Each row comes from the steps of one walk. Every step used is in the known rows, and no mark comes twice. Write the walk behind each row, first mark first.
Known rows
f > s > a > c: .02,.11,-.12,.05,.02,.08,-.06,-.10,.04,.23,-.14,-.07,.05,.31,-.07,.12,.07,-.05,-.15,.12,-.18,-.13,-.20,-.05,-.08,-.25,-.12,-.08,-.23,.06,.35,.01,-.06,.16,.14,-.04,-.02,-.05,-.15,.11,.03,.13,-.01,-.02
s > e > w: -.11,.13,-.06,.10,-.06,-.19,-.05,.14,-.10,.07,.04,-.09,.18,-.07,-.18,.18,.00,.00,.01,-.03,.03,.08,-.01,-.01,.01,-.20,-.07,.06,-.03,.06,.22,-.09,-.13,.06,.12,-.05,-.15,.02,.02,.01,.16,-.12,.23,.14
g > w > e > s > f > a > c: -.06,.02,-.08,.14,-.05,.14,.04,.06,-.12,.26,-.15,-.15,.04,.21,-.01,.18,-.17,-.20,.06,-.26,-.10,-.26,-.25,-.29,.12,-.06,-.08,-.05,-.12,.08,-.15,.25,.03,.31,.12,-.04,.08,-.24,.37,.04,.00,.06,.20,.05
g > w > e > s > a > c: -.08,.19,-.14,.03,.00,.12,.06,.06,.10,.24,-.17,-.11,.10,.27,.09,.17,-.05,-.04,.01,-.11,-.07,-.27,-.28,-.24,-.02,-.05,-.16,-.02,-.14,-.05,.07,.22,-.03,.20,.18,-.14,.12,-.18,.18,.09,.01,.01,.04,.02
f > w > e > s: -.17,.00,.11,.02,.01,.04,.07,.15,-.07,.11,-.06,-.03,.30,-.02,-.07,.07,-.12,.08,.11,.04,.02,-.23,-.09,-.17,-.08,.08,-.03,-.01,.09,.11,-.08,-.02,-.17,.17,-.07,-.02,.03,-.18,.20,.15,-.01,.12,.09,.04
n > a > s > e: .00,.29,-.23,.10,.05,.06,.00,.09,.07,.14,-.09,-.10,.20,.05,-.04,-.02,-.09,-.10,.00,-.09,-.25,.07,-.04,.01,-.09,-.37,.14,-.06,-.01,-.01,.12,-.07,-.12,-.06,.12,-.12,.06,.17,.01,-.03,.00,-.02,.13,.03
c > a: .05,.04,-.05,.05,-.04,-.01,-.16,.04,.00,-.03,-.01,-.02,.02,-.02,.02,.05,.00,.02,.17,-.02,-.15,-.08,-.10,.03,.04,.04,-.10,.03,-.04,-.08,.02,-.06,-.07,-.11,.03,.01,-.03,-.07,-.04,.07,-.13,-.01,.01,-.07
f > w > e > s > a > c: -.10,.09,-.04,.01,.05,.19,.04,.16,.07,.30,-.27,-.06,.22,.23,-.13,.26,-.07,.16,.09,.13,-.07,-.29,-.18,-.15,-.10,-.19,-.04,-.05,-.12,.13,.05,.02,-.14,.25,.03,-.13,.07,-.24,.11,.32,.03,.17,-.03,.09
f > s > e: -.08,.07,-.03,.11,-.03,-.15,-.07,-.03,-.17,.10,.09,-.06,.24,.14,-.21,-.01,.08,-.06,-.07,-.09,-.06,-.11,-.13,-.07,-.09,-.11,-.12,-.03,.06,.04,.26,-.06,-.16,.12,.16,-.02,-.12,.05,-.07,-.10,-.01,-.01,.21,.01
e > s > a: -.09,.08,-.11,.03,-.16,-.01,.01,.02,.08,.28,-.02,-.06,.02,.10,.00,.12,.16,-.02,-.07,-.19,-.17,-.13,-.10,-.17,-.04,-.12,.01,.14,-.17,-.12,-.01,-.01,-.11,.11,.11,-.02,-.02,-.21,-.07,.12,.04,-.03,.01,.03
e > s: -.07,.07,-.02,.06,-.10,.04,.05,.07,-.03,.08,.09,-.07,.00,-.08,-.05,.07,.05,-.14,-.11,-.13,-.05,-.06,.01,-.12,.00,-.02,.07,.10,-.03,-.04,-.11,-.02,-.13,.05,.03,.01,-.10,-.11,.02,.03,-.03,.04,.05,.02
a > c > s: .11,.01,-.15,.03,.12,.13,-.12,.01,-.20,-.07,-.05,-.10,-.15,.00,-.10,.15,-.11,-.12,-.04,.10,-.17,-.02,.03,.01,.03,-.32,.03,-.07,.07,.04,.17,.08,.05,-.03,-.04,-.20,-.06,.05,.07,.11,.06,.12,.05,-.01
c > a > s > e > w: .01,.24,-.25,.12,-.05,-.08,-.12,.31,-.10,.10,-.10,-.15,.25,-.07,-.09,.10,-.10,-.06,.11,-.06,-.23,-.05,-.10,.10,.02,-.36,-.15,-.02,.01,.03,.20,-.20,-.20,-.16,.17,-.16,-.11,-.03,-.10,.11,-.06,-.05,.28,.09
a > c: .08,.08,-.07,.00,.09,.17,.02,.04,-.05,-.02,-.10,-.04,-.10,.06,-.06,.11,-.06,-.07,-.03,.14,.00,.03,.02,.03,-.02,-.17,.05,-.09,-.10,.12,.05,.05,.01,.02,.03,-.07,-.02,.01,.00,.09,-.06,.12,-.08,.03
w > e > s > f > a > c: .01,.08,-.08,.10,-.05,.22,.08,.13,-.12,.25,-.26,-.15,.01,.20,-.15,.24,-.10,-.13,.05,-.16,-.19,-.17,-.15,-.24,.06,-.11,.06,-.08,-.19,.15,-.16,.12,-.04,.27,.07,-.04,-.04,-.23,.34,.19,-.02,.16,.14,.10
f > a > c > s: .10,.02,-.16,.06,.03,.19,-.19,.02,-.15,.09,-.15,-.10,-.19,.05,-.08,.20,-.16,-.10,.02,.04,-.17,-.09,.03,.01,.09,-.33,-.02,-.09,-.07,-.04,.15,.04,.11,.08,-.02,-.10,-.02,-.02,.14,.17,.09,.08,.12,.03
w > e > s > a > c: -.04,.21,-.10,-.02,-.01,.20,.10,.08,.13,.22,-.29,-.09,.04,.25,-.05,.27,-.01,.01,.00,-.02,-.19,-.19,-.19,-.18,-.08,-.09,-.01,-.08,-.19,.04,.05,.09,-.07,.14,.11,-.12,.02,-.16,.17,.23,.03,.10,.00,.04
n > a > s: .08,.23,-.14,.02,.04,.15,.01,.06,.15,.09,-.14,-.07,.08,-.02,.10,-.05,-.12,-.14,-.04,.06,-.26,.05,-.02,.00,-.07,-.24,.12,-.09,-.09,-.04,.07,-.07,-.04,-.09,.01,-.06,.15,.12,.02,.00,.00,.05,-.01,-.04
c > s: .01,-.05,-.07,.02,.04,-.05,-.15,-.06,-.16,-.04,.03,-.05,-.05,-.06,.00,.06,-.06,-.04,.01,-.06,-.18,-.03,.01,-.02,.03,-.17,-.02,.02,.15,-.10,.11,.05,.04,-.02,-.06,-.13,-.04,.03,.08,.04,.10,.00,.11,-.03
g > n: .11,-.06,.10,-.07,.00,-.07,-.01,-.19,-.02,-.17,-.01,.01,-.03,.01,.08,-.04,.07,.00,.07,.08,-.02,-.07,-.06,-.04,.03,-.02,.00,-.02,-.04,.00,.01,.06,-.06,.04,-.01,-.06,.07,.02,-.02,-.21,-.03,-.09,.02,.09

Write each row's walk
-.02,-.14,-.05,-.03,.11,.08,.10,.15,-.14,.13,-.27,-.05,.37,.18,.04,-.07,-.32,.12,.16,.05,-.15,-.17,-.17,.03,-.07,-.16,-.04,-.17,.22,.26,-.16,.01,-.04,.15,-.06,-.21,.15,-.11,.14,.15,-.02,.17,.16,.06
a > s > f > w > e
-.09,-.21,.09,.03,.09,-.04,.03,.03,-.17,.09,-.13,.01,.33,.13,-.06,.05,-.18,.19,.25,.02,-.04,-.17,-.17,-.06,-.04,.01,-.06,-.06,.13,.21,-.09,.07,-.04,.22,-.07,-.09,.07,-.13,.22,.09,.05,.09,.12,.04
s > f > w > e
.03,.00,-.14,.15,-.12,.18,.01,.10,-.17,.27,-.07,-.16,-.09,.14,-.20,.21,-.04,-.25,-.09,-.19,-.16,-.11,-.08,-.18,.11,-.32,.15,.04,-.26,.10,-.16,.05,-.05,.27,.09,-.02,-.09,-.25,.13,.16,-.03,.15,.11,.11
e > s > f > a > c
-.02,.15,-.22,.17,-.05,-.02,-.24,.20,-.24,.17,-.13,-.21,-.03,-.02,-.27,.35,-.15,-.11,.04,-.03,-.16,.01,.03,-.04,.12,-.55,-.09,-.05,-.09,.04,.38,-.04,.00,.14,.11,-.15,-.15,.00,.11,.18,.21,-.04,.36,.18
f > a > c > s > e > w
-.07,.12,.05,-.01,-.03,.04,.11,.07,.01,.05,-.09,-.05,.10,-.01,-.02,.10,-.02,-.04,.02,-.10,-.05,-.14,-.09,-.22,-.05,.21,.00,-.03,.04,.01,-.11,.05,-.10,.05,.00,-.02,-.01,-.08,.23,.07,-.01,.06,.06,.00
w > e > s
-.05,-.06,-.08,.14,-.21,-.01,-.02,.08,-.12,.29,.01,-.11,.00,.08,-.10,.11,.04,-.18,-.06,-.34,-.18,-.09,-.08,-.18,.12,-.15,.07,.10,-.16,-.01,-.22,.02,-.06,.26,.06,.06,-.10,-.27,.12,.08,.02,.06,.16,.07
e > s > f > a
-.03,-.19,-.04,.06,.21,.07,-.08,.00,-.36,.01,-.17,-.09,.20,.15,-.14,.18,-.31,.07,.22,.11,-.20,-.19,-.15,-.07,-.02,-.34,-.04,-.14,.19,.25,.07,.15,.00,.20,-.09,-.29,-.03,-.09,.31,.20,.10,.21,.16,.04
a > c > s > f > w > e
.01,-.17,-.13,.11,-.07,-.07,-.18,-.08,-.25,.15,-.05,-.11,-.05,.06,-.06,.11,-.11,-.10,.06,-.26,-.29,-.07,-.07,-.06,.16,-.28,-.03,.01,.02,-.08,-.02,.08,.10,.18,-.03,-.07,-.02,-.11,.15,.08,.13,.00,.23,.01
c > s > f > a
-.02,.05,-.06,.05,-.08,-.08,-.11,-.15,.06,.24,-.04,-.03,.14,.26,.00,.01,.12,.02,-.08,-.02,-.18,-.15,-.21,-.07,-.08,-.10,-.16,.00,-.14,-.07,.30,-.05,-.06,.15,.10,.02,-.01,-.08,-.17,.02,.07,.00,.04,-.06
f > s > a
.00,.15,-.18,.15,.08,-.09,-.18,.13,-.31,.01,-.02,-.18,.03,-.06,-.27,.33,-.11,-.12,-.03,.03,-.15,.03,.04,-.01,.05,-.56,-.02,-.02,.04,.10,.41,.00,-.09,.05,.11,-.27,-.22,.04,.07,.11,.21,.00,.30,.14
a > c > s > e > w
.06,.09,-.17,.01,.02,.16,-.01,-.01,.10,.17,-.17,-.03,-.09,.26,-.04,.17,.03,.06,-.02,.08,-.10,-.03,-.10,.06,-.04,-.28,-.01,-.02,-.24,.05,.16,.04,.01,.08,.11,-.10,.03,-.06,-.08,.17,.02,.06,-.11,.05
s > a > c
-.09,.14,-.03,-.02,-.11,.00,.07,.06,.16,.22,-.18,-.04,.13,.17,.04,.16,.05,.09,.04,-.13,-.14,-.19,-.20,-.22,-.10,.11,-.08,.03,-.10,-.08,-.03,.06,-.07,.13,.07,-.04,.07,-.16,.15,.14,.05,-.01,.02,.02
w > e > s > a
.01,-.12,-.05,.09,-.11,-.02,-.04,-.02,-.09,.23,-.07,-.06,-.02,.14,-.05,.04,-.05,-.04,.06,-.22,-.11,-.03,-.09,-.04,.12,-.12,.01,.01,-.12,.02,-.12,.05,.07,.18,.03,.07,.03,-.14,.07,.05,.04,-.01,.12,.05
s > f > a
-.02,-.03,-.15,.00,-.02,-.09,-.16,-.11,.01,.12,-.07,-.05,-.04,.13,.04,.11,.01,.07,.03,-.11,-.28,-.08,-.07,-.03,.01,-.26,-.11,.06,.01,-.17,.21,.06,.06,.05,.00,-.18,.02,-.06,-.02,.11,.18,-.08,.08,-.03
c > s > a
-.15,.08,-.05,.02,-.09,-.05,.04,.01,.16,.26,-.07,-.05,.17,.19,.16,.09,-.01,.02,.04,-.25,-.07,-.27,-.29,-.25,-.01,.14,-.21,.06,-.05,-.15,-.02,.17,-.03,.18,.13,-.08,.18,-.19,.16,-.01,.06,-.11,.09,-.03
g > w > e > s > a
-.07,.00,.01,.05,-.06,-.03,.12,.00,-.11,.09,-.06,-.09,.15,.09,-.05,.11,-.03,-.09,.01,-.25,-.17,-.15,-.18,-.24,-.01,.10,.03,.03,.04,.09,-.18,.11,-.10,.16,.04,-.07,-.07,-.16,.29,.06,.04,.08,.13,.02
w > e > s > f
.09,-.13,-.19,.09,.12,.05,-.12,-.08,-.33,-.03,-.01,-.12,-.10,.09,-.13,.16,-.15,-.16,-.01,-.07,-.28,-.05,-.04,-.03,.07,-.44,.09,-.01,.06,.11,.05,.15,.05,.09,.00,-.24,-.11,-.03,.12,.09,.08,.16,.10,.01
a > c > s > f
-.18,.01,.01,.00,-.06,.01,.05,.10,.08,.32,-.17,.00,.32,.18,-.04,.15,-.04,.21,.14,.01,-.08,-.26,-.19,-.19,-.11,-.01,-.11,.03,-.04,.04,-.01,.00,-.15,.24,.00,-.04,.10,-.25,.10,.22,.08,.05,.06,.07
f > w > e > s > a
.08,.11,-.16,-.01,-.09,.17,.01,.19,.10,.18,-.27,-.06,-.03,.08,.06,-.07,-.11,-.06,-.01,-.05,-.08,-.07,-.01,.07,.04,-.20,-.02,-.14,-.01,-.02,-.04,-.09,.08,.00,-.01,-.01,.14,-.04,-.04,.12,-.05,.03,.11,.06
f > a > s
.02,-.09,-.10,.05,.08,.09,-.05,.17,-.17,.11,-.27,-.06,.42,.16,.03,-.02,-.28,.14,.34,.05,-.26,-.22,-.27,.06,-.04,-.14,-.14,-.14,.18,.19,-.10,-.07,-.11,.03,-.03,-.18,.15,-.17,.11,.21,-.15,.15,.15,-.01
c > a > s > f > w > e
-.15,-.20,.00,.14,-.05,-.06,.00,.10,-.25,.22,.14,-.07,.23,.00,-.17,.03,-.04,-.06,-.01,-.12,-.08,-.16,-.08,-.13,.03,-.22,.09,.17,.03,.15,-.19,.01,-.19,.27,-.02,-.04,-.08,-.30,.00,.11,.00,.14,.14,.07
e > s > f > w
-.04,.20,-.24,.10,-.12,-.03,-.01,.33,-.02,.26,-.22,-.15,.14,.02,-.11,.11,-.14,-.04,-.02,-.10,-.08,-.02,-.03,.05,.06,-.40,-.08,-.09,-.07,.05,.18,-.18,-.04,.08,.13,-.06,-.03,-.01,-.06,.14,.10,-.08,.35,.20
f > a > s > e > w
.09,-.06,-.15,.09,-.03,.16,-.04,.03,-.12,.19,-.16,-.08,-.10,.24,-.14,.17,-.09,-.08,.04,-.06,-.13,-.01,-.08,-.01,.11,-.28,.06,-.07,-.22,.16,-.06,.08,.08,.21,.06,-.01,-.04,-.12,.10,.13,-.01,.11,.07,.09
s > f > a > c
.04,.19,-.25,.08,-.03,.04,-.07,.23,-.06,.10,-.10,-.08,.21,.06,-.04,-.01,-.08,-.02,.14,-.11,-.26,-.07,-.14,.12,-.05,-.28,-.07,-.04,.14,-.02,.05,-.14,-.14,-.19,.18,-.17,.00,.00,-.10,.07,-.24,-.01,.15,.02
c > a > s > e
-.12,-.06,-.02,.08,-.02,-.11,.08,-.02,-.16,.11,.05,-.10,.19,.12,.08,.03,-.11,-.16,.05,-.32,-.11,-.22,-.28,-.28,.08,.13,-.11,.07,.09,.02,-.21,.25,-.06,.23,.10,-.09,.04,-.19,.29,-.09,.01,-.02,.21,-.01
g > w > e > s > f
-.01,-.27,-.11,.11,.16,.04,-.16,.00,-.41,.05,-.01,-.08,.09,.08,-.19,.15,-.22,-.05,.06,.07,-.19,-.09,-.05,.03,.04,-.56,.05,.00,.12,.22,.08,.09,-.03,.19,-.06,-.28,-.07,-.11,.04,.18,.08,.21,.15,.07
a > c > s > f > w
.01,.07,-.19,.08,.12,.04,-.15,.03,-.27,-.02,.01,-.12,-.02,.07,-.25,.19,-.10,-.09,.01,-.04,-.20,-.05,.01,.00,-.02,-.48,.04,-.01,.15,.05,.23,.08,-.04,.02,.09,-.28,-.14,.08,.07,.07,.05,.03,.17,.08
a > c > s > e
